Each row comes from the steps of one walk. Every step used is in the known rows, and no mark comes twice. Write the walk behind each row, first mark first.
Known rows
y t: 9 0 -2 -1 -2 0 -7 2 -12 -6 -4 4 6 1 -10 0 2 -6 4 -6 1 -14 -3 8 3 1 1 -6
 8 5
y k x: -11 4 4 -5 0 -10 2 17 6 0 -3 -3 1 -4 -3 -3 3 -1 -7 1 5 0 3 10 1 -2 -9 2
 2 -5
r x f y t: 15 7 -1 5 -25 0 -7 10 -13 -5 0 10 15 13 3 -2 -5 -3 6 -7 33 -22 -23 -12
 -1 7 14 -13 24 10
h y t: -7 -2 1 -3 9 -6 -3 27 -4 -5 2 0 8 -3 -3 2 6 -9 1 -8 5 -7 -8 13 10 1 6 2
 13 1
m y r: -5 -3 -2 0 12 -9 12 22 3 -2 -7 -3 9 -3 4 -6 6 -7 -4 -5 -3 22 -3 20 -7 6
 -3 6 11 -7
f y k: 12 0 -1 0 5 0 6 6 -4 4 -16 2 3 2 0 -5 3 3 -3 -3 10 -4 -3 0 7 3 -4 -2 3 7
u x f y m: 4 16 -7 2 -21 -1 0 6 1 0 24 23 -8 15 2 2 -12 3 7 0 17 -35 -39 -15 -13 3
 17 -2 23 1
k y r x: -6 5 -3 4 0 -8 5 8 3 -17 -8 1 4 8 0 -3 -1 7 -3 -6 27 13 -2 -3 -11 1 9 -5
 23 5
f x k y: 7 -3 -3 20 -18 4 -13 -6 -3 9 5 -5 -6 6 -5 0 -6 0 2 -15 22 -4 8 -30 -3 -3
 13 -10 4 5
u x: -9 3 0 1 -7 -3 -1 0 7 -1 19 8 -4 10 -6 -3 -1 -2 1 2 7 -12 -9 4 -9 4 9 -5
 16 -3
r x f y: 4 7 0 4 -22 1 0 4 -2 1 5 6 10 12 9 -1 -7 3 2 -2 30 -5 -19 -21 -4 7 14 -8
 15 5
h y: -15 -2 3 -2 10 -5 2 24 7 0 5 -6 0 -5 7 2 5 -2 -3 -3 1 5 -6 5 6 0 5 8 6
 -5
m y k x n: -18 2 5 -5 -4 -13 12 38 7 9 8 -10 5 -7 0 -1 0 -10 -8 -6 5 -2 -9 26 -13 7
 2 7 -19 -15
h y f x: -23 -8 9 -1 11 -14 3 41 4 9 17 -12 16 0 14 -4 9 -6 -5 -9 22 21 0 6 13 2
 3 -4 39 -7
f x k y r: 5 -4 -2 23 -10 -1 -2 2 -5 6 -3 -4 1 7 -3 -3 -6 1 2 -16 22 4 7 -27 -11 1
 10 -11 24 3
k y m: -2 13 -12 1 -3 -1 -4 0 1 -14 3 10 -11 0 -7 6 -8 6 2 -5 7 -14 -12 -5 -2
 -11 6 7 -3 8
h y r x k: -10 3 1 9 -1 -10 14 27 6 -7 9 -10 15 5 16 2 -2 -4 -3 -9 24 15 -9 -7 -16
 13 17 -6 37 -5
f y k x n: -5 8 7 -1 -8 -7 4 20 -3 7 -2 -3 4 -1 0 -2 -4 5 -4 -4 16 -20 -12 -2 -6 4
 -4 -2 7 -6
f x k: 7 -4 1 17 -18 2 -7 0 0 16 16 -8 5 5 3 1 -4 -8 2 -10 15 1 7 -21 -8 2 10
 -12 9 -1
x f y k: 12 -1 -1 2 -9 2 12 7 -7 14 -16 6 0 6 3 -1 -3 4 2 -4 11 -20 -14 -7 3 7 7
 -3 -9 6
r x: -4 5 0 0 -9 -4 1 6 7 -9 10 -2 10 6 6 -1 -1 -1 -2 1 22 12 -4 0 -7 3 7 -5
 10 2
r x k y m j: 20 10 -12 12 -25 -4 -1 -9 -2 -15 10 4 -8 3 -2 1 -16 -6 7 -14 36 5 -23
 -18 -20 0 11 5 5 12
r x f: -3 5 0 1 -21 -2 8 9 4 2 11 2 7 11 8 2 -7 -1 2 -1 21 -4 -15 -9 -12 7 19
 -5 -4 0
h y f x r: -21 -10 4 0 -7 -12 7 35 3 19 20 -13 12 8 12 1 0 -9 0 -9 36 11 -6 -5 2 4
 16 -4 51 -7
u x k y: 1 2 -6 14 -23 4 -6 -12 -2 -4 9 6 -13 13 -16 -2 -10 1 3 -11 14 -26 -8 -21
 -12 5 18 -11 7 3
k y: -2 0 -5 4 -1 1 -7 -5 -1 -7 -10 3 -7 1 -10 0 -1 7 0 -6 7 -6 2 -8 7 -6 4 2
 -5 5
r x k y t: 14 4 -9 12 -26 2 -9 -4 -13 -17 -4 3 5 11 -11 1 -8 -3 4 -15 31 -21 -6 -14
 -5 5 20 -17 13 13
u x n: -6 5 3 3 -15 -4 8 7 3 7 27 4 -1 9 -4 2 -8 -1 4 -2 8 -26 -18 4 -23 12 18
 -7 4 -8
x r: 1 -2 -5 2 -19 2 4 -4 1 9 2 -1 -4 8 -1 6 -9 -2 5 -2 13 -10 -6 -12 -9 2 12
 -2 12 -1
h y k x: -27 1 6 -6 11 -15 4 39 14 0 3 -8 1 -7 3 -1 8 -5 -9 -3 7 5 -2 15 6 -2 -4
 11 8 -10
u x f y m j: 18 10 -5 6 -21 -4 1 -2 -3 4 20 19 -13 9 3 -3 -14 -3 11 -5 23 -19 -44 -11
 -16 6 7 8 21 4
f y: 5 2 1 4 -1 3 -6 -2 -5 0 -8 4 2 3 2 -3 0 5 -1 -1 9 -3 -4 -13 9 1 -3 -3 16
 5

Write each row's walk
7 4 -2 11 -13 -5 14 4 -1 -8 2 -4 14 9 10 0 -7 -2 0 -6 21 10 -4 -12 -23
 13 10 -15 33 -1 -> y r x k
8 3 0 1 -17 -2 12 15 -1 5 -4 2 9 12 9 -3 -4 2 0 -4 31 -8 -17 -8 -5 10 15
 -7 2 8 -> r x f y k
16 6 -6 0 1 -6 4 -2 0 -4 7 5 -7 -7 2 0 -7 -6 6 -2 7 10 -20 6 -13 -4 -7
 16 2 4 -> y m j
-5 -5 7 1 1 -8 0 19 -3 10 11 -8 16 5 7 -6 5 -3 -2 -5 19 13 5 1 5 3 -3
 -12 33 -2 -> y f x
8 -7 5 10 -13 -4 0 8 -10 13 11 -11 17 6 7 -3 -4 -5 0 -11 20 3 5 -14 -5 9
 4 -20 35 -2 -> y f x k
-5 6 4 -3 0 -6 -7 14 1 -1 -9 2 3 -1 -1 -6 3 5 -7 -1 13 -3 -2 -4 10 -1
 -14 1 18 -1 -> f y k x
-7 2 -1 1 -9 -11 19 29 7 0 4 -1 12 7 12 -3 -1 -8 -2 -5 18 18 -18 12 -19
 13 15 2 9 -7 -> m y r x f
-19 -5 6 -9 15 -10 11 33 -2 -3 2 -6 10 -2 10 0 6 -2 -4 -5 10 8 -8 14 11
 7 -1 -1 29 -5 -> h y f
7 16 -7 0 0 0 -6 4 -2 -8 4 12 -2 1 4 3 -6 4 1 -1 8 -9 -18 -9 0 -6 -2 4
 21 6 -> f y m
-6 8 6 4 -8 -7 -4 15 -5 1 -11 8 4 5 5 -4 -6 8 0 -1 13 -7 -17 -20 -1 3 -7
 -3 34 -8 -> k x f y r
-10 -11 0 -1 -17 -9 6 27 3 18 16 -12 15 8 8 -4 0 -15 -2 -10 31 17 -4 6
 -4 6 9 -6 42 -6 -> m y f x r
-2 -4 -1 9 -22 -1 -3 4 8 21 19 -7 -1 10 3 3 -6 -7 4 -6 25 3 1 -19 -10 -3
 15 -4 25 -1 -> f x r
-3 6 1 2 1 -10 12 13 4 -10 2 -2 14 7 9 -3 1 -1 -2 0 19 19 -4 5 -14 7 4
 -7 29 0 -> y r x
8 4 -3 9 -22 0 1 -3 1 -5 11 -6 8 8 7 1 -8 -4 1 -5 21 0 -4 -16 -15 8 15
 -12 10 2 -> r x k
1 1 -4 9 -11 -8 12 18 3 -7 5 -8 15 6 10 -6 -2 -10 -4 -10 18 24 -6 3 -21
 15 11 -6 22 -6 -> m y r x k
-2 -1 7 9 -12 -3 1 15 1 19 23 -8 5 3 5 3 -4 -4 3 -8 15 -3 -4 -6 -14 3 13
 -5 0 -6 -> f x n
3 0 -4 6 -21 -2 5 1 -10 -15 -4 -6 11 11 -1 -2 -9 5 -1 -12 34 -3 -4 -16
 -6 11 14 -19 27 6 -> r x k y f
10 12 -14 11 -14 4 -3 -10 -6 -11 2 8 -12 2 -8 8 -16 4 5 -9 11 -22 -13
 -22 -10 -5 13 0 -2 7 -> x k y m
22 2 -8 20 -20 -2 -9 -7 -4 5 14 0 -14 -1 -4 1 -12 -8 8 -18 30 6 -13 -25
 -15 -7 6 6 6 10 -> f x k y m j
9 14 -6 2 -13 2 1 5 -6 1 6 16 -4 5 6 4 -12 5 7 -1 10 -26 -30 -18 -3 -2 8
 4 7 5 -> x f y m
24 9 -5 3 1 -3 -3 -4 -5 -4 2 9 -5 -4 4 -3 -7 -3 5 -5 17 6 -25 -8 -4 -3
 -12 13 16 8 -> f y m j
5 4 -7 12 -24 2 -4 -7 -1 -11 1 -3 -1 10 -4 -1 -10 3 1 -11 29 -6 -3 -24
 -9 4 19 -10 5 8 -> r x k y
4 19 -7 1 -23 -2 1 11 1 -7 16 14 6 11 13 5 -13 2 4 -1 31 -15 -33 -19 -11
 1 16 -1 16 7 -> r x f y m
-9 1 4 -4 -14 -7 7 19 1 10 -3 0 0 0 0 -1 -4 0 -2 -1 6 -16 -8 3 -4 2 1 1
 -10 -6 -> y k x f
16 -2 -5 21 -21 3 -17 -1 -14 3 1 0 3 6 -14 0 -4 -5 5 -20 24 -17 6 -22 1
 -3 15 -16 14 10 -> f x k y t
2 4 0 5 -20 2 -3 1 -3 8 12 16 -7 16 -1 -5 -8 4 5 -2 17 -28 -26 -18 -5 8
 14 -8 17 1 -> u x f y
14 8 -1 14 -13 -2 4 2 -6 -8 -5 0 13 12 10 -4 -7 2 0 -7 30 7 -9 -26 -14
 14 6 -16 46 3 -> f y r x k
